Each row was made from one small tree. The marks that hang from a mark follow it in brackets, in alphabetical order. Every link used is in the known rows. Write each row's tree.
Known rows:
H[U]: [  1   4 -55 -40  10  34   3  -4 -27  -2   3  12  -9   7  18  26  -4   4
 -30   0   9  18  32]
L[X]: [  1 -26 -30 -54 -18  27 -15  38 -34  25   8  52  35 -11  29  19  31 -30
 -12  38  -1  27  48]
K[U[H J N]]: [ 22 -58  36  36  32 -30   6 -28   2   3  23  43 -40  22  41  -8 -15   7
  19  97   6  -9 -46]
U[H J K L]: [ 24 -38  53  -5 -35 -22  21 -35  10   1  13  -3 -63  29  30  27 -20  -1
  -8 -13 -23 -11 -14]
U[J L[E]]: [  8 -33  16  -7   0  13  20  -9 -21 -31 -14  48   4  20  -1  12  19 -23
  28 -26 -40  12  32]
H[U[N]]: [  0   5 -32  -3  37  47  19  -1 -31  -4  28  15 -15   3  14  16  12  30
  -7  15   8  23  -7]
H[U[J L N]]: [ 13   4  13  43  43  45  35 -25 -34 -31  20  -4 -28  31  -1  24   8  40
  30 -25 -28  25 -11]
H[U[L[E] N]]: [-28  15  -2 -15  13  41  21  24  -9 -21   7  24 -16   1   1  51  -4  27
  21 -27 -28   1   1]
U[L]: [ 31 -21   0 -20 -27  34   8 -10 -23 -30  44  16   7 -20 -38  17   0 -12
 -34 -34 -65  38  54]
J[U]: [ 23 -56 -20 -51  14   8   3 -12 -61   4  29  57 -11 -27 -18 -35  53 -25
 -25 -15 -21  22  20]
X[L]: [ 19 -38 -39 -69   3   4 -15  28 -51  13   1  47  25  -2  37   6  45 -22
 -44  27  -5  22  28]
H[U[K]]: [ -5  -1 -49 -41  -8  24  18 -13   5   9   1  12 -45  22  39  58   0  -1
 -39  -7  20  -8   7]
K[U]: [ 24 -49 -35 -17  -3  -1  -9 -17   8  -5  23  55   1  -4   3  23 -11 -33
 -36  56 -13   0  30]
L[E X]: [-35 -26 -34 -81 -22  11 -18  64 -19  29 -30  89  40  -5  51  29  36 -45
  18  42  11   0  46]
U[K L N]: [ 22 -24  36   8 -17  34  42 -14   8 -11  70  12 -39  -6 -17  46  19  13
 -25 -22 -43   8  -7]
H[U[J K N]]: [  6 -12  -7  24  45  27  46 -32 -12   5   9  12 -62  56  51  34  21  30
   9  16  33  -4 -54]
E[L[X]]: [-12 -51 -36 -55 -26  21  -8  61 -67  21   4  54  60 -10  53  22  40 -49
  -4  82  19  25  52]
U[K N]: [ 18 -35   2 -11   3  28  39 -15   1  11  57  35 -39   1  13  18  33   1
 -30  23   2   8 -28]
K[U[H]]: [ 12 -50  -7 -28 -22 -37 -21  -3  16   8  14  45 -23  -9  25  17 -41 -21
 -33  73  -5 -15  12]
X[L[E]]: [-19 -39 -41 -92  -2  -8 -16  53 -38  13 -31  75  29   3  56  17  47 -35
 -15  25   7  -1  24]

Which tree is each row?
[ 41 -29  42  58  33  38  39 -34 -38 -32  49  14 -14  15 -23  -5  27  21
  24  -8 -51  42  -8] : U[J L N]
[ 10  -4  -4   9  -5  27  32 -35  -1 -17  -6 -10 -54  48  22  66  -5  12
  -6 -45 -10  -8   2] : H[U[J K L]]
[-38 -13  54 -40 -32  -1  -9  77  -9  19  11  48   2 -21  41  44  -1   3
  45  33 -28  -7  -2] : U[H L[E X] N]
[  8 -23  61  -5 -35   0  28  -1  18   6  62  -4 -64 -11  11  46 -15  21
 -24   3 -30  -5 -30] : U[H K L N]
[ 31 -46  20  31  37  20  52 -44 -10   6  33  33 -47  37  30   0  48   9
   5  30  14  10 -50] : U[J K N]
[ 25 -49  62  57  15 -24   8 -25   5 -17  35  22 -40  18  14  21 -29  14
  24  53 -35 -12 -31] : K[U[H J L N]]
[  8 -30  -3 -11 -41   6 -21  24   8   0  20  48  20  -5   4  72 -12 -33
  -9  32 -48 -12  53] : K[U[L[X]]]
[ 21 -50  15 -40 -27  11  22 -16 -22  -4  40  33 -47 -17 -26  20  39 -21
 -37 -62 -49  -5  13] : J[U[K L]]
[ 12 -37  45  16 -16 -17  -4   1  20  -9  54  24 -32 -14  -2  34 -42  12
  -7  48 -46 -12 -11] : K[U[H L N]]
[ -5 -51  34   2 -22 -46  -9  -4  30 -17 -24  48 -30  23  33  33 -37 -23
  32  38 -26 -37   5] : K[U[H J L[E]]]
[ -3 -39  37 -62 -32 -14 -23  41 -49  21  19  44 -15 -32   8  11  19 -15
   4 -17 -40   1  22] : J[U[H L[X]]]
[ -1 -43  45 -22  -9  24  23  23 -35  20  46  51 -35 -11   6  37  67  -7
   5 -24 -34 -10 -20] : J[U[K L[X] N]]
[-18 -54  37 -75 -43 -34   5  17  -2  14   4  50 -62 -19  19  21  12 -23
  -6 -39 -27 -39 -10] : J[U[H K L[E]]]
[ 24 -42  42  20  42  -7  18 -21 -34   6  21  22 -34  17  33 -40   9  26
  22  59  11  27 -47] : U[H J N]
[ 26 -43  37  -1  20  29  24  -9 -57 -21  70  43 -22 -34 -46 -23  51   7
  -2 -39 -61  25  -4] : J[U[L N]]
[ 15   2  -9  14  14  33  18 -26 -33 -32  -7  -6 -21  33   3  32  -9  20
   8 -39 -24  21  27] : H[U[J L]]
[-33   8   0 -18  -8  29  35  19  22 -10  10  20 -48  17  26  81   1  23
   8 -32  -8 -27 -14] : H[U[K L[E] N]]
[-17 -46  60 -41   3 -17   8  28 -37   1  27  53 -38 -34  -1 -19  20   6
  28 -18 -45  -8 -22] : J[U[H L[E] N]]
[  0 -39  52  24   7  14  53 -14  10 -17  12  39 -45  37  22  34  37   3
  36 -13 -23 -12 -36] : U[J K L[E] N]
[ 21 -38  79  35  -8 -10  38 -30   7  -1  42  -4 -75  25  28  22  -3  26
  13   6 -22  -3 -54] : U[H J K L N]
[ 37 -49  35  73  26  13  23 -36  -3 -28  40  42 -17  23  -9  22   1   3
  19  32 -47   0 -11] : K[U[J L N]]
[-22  -5  -6 -14  -8  15  31 -11  12 -14 -38  16 -51  55  44  72   2   0
  19 -45   1 -31   3] : H[U[J K L[E]]]
[ 20 -48  51  14  17 -17  34 -30  -2  23  23  20 -73  34  55  -7  13  18
   6  55  30  -2 -72] : U[H J K N]
[  7 -13  28  -2  -8  50   7  38 -32   0  50  33  22 -19 -10  35  30   6
  12   6 -48  34  23] : U[L[X] N]
[-34 -35  21 -47 -56 -37 -38  59  32  13 -20  66   1  -6  48  72 -36 -33
  18  57 -25 -47  34] : K[U[H L[E X]]]
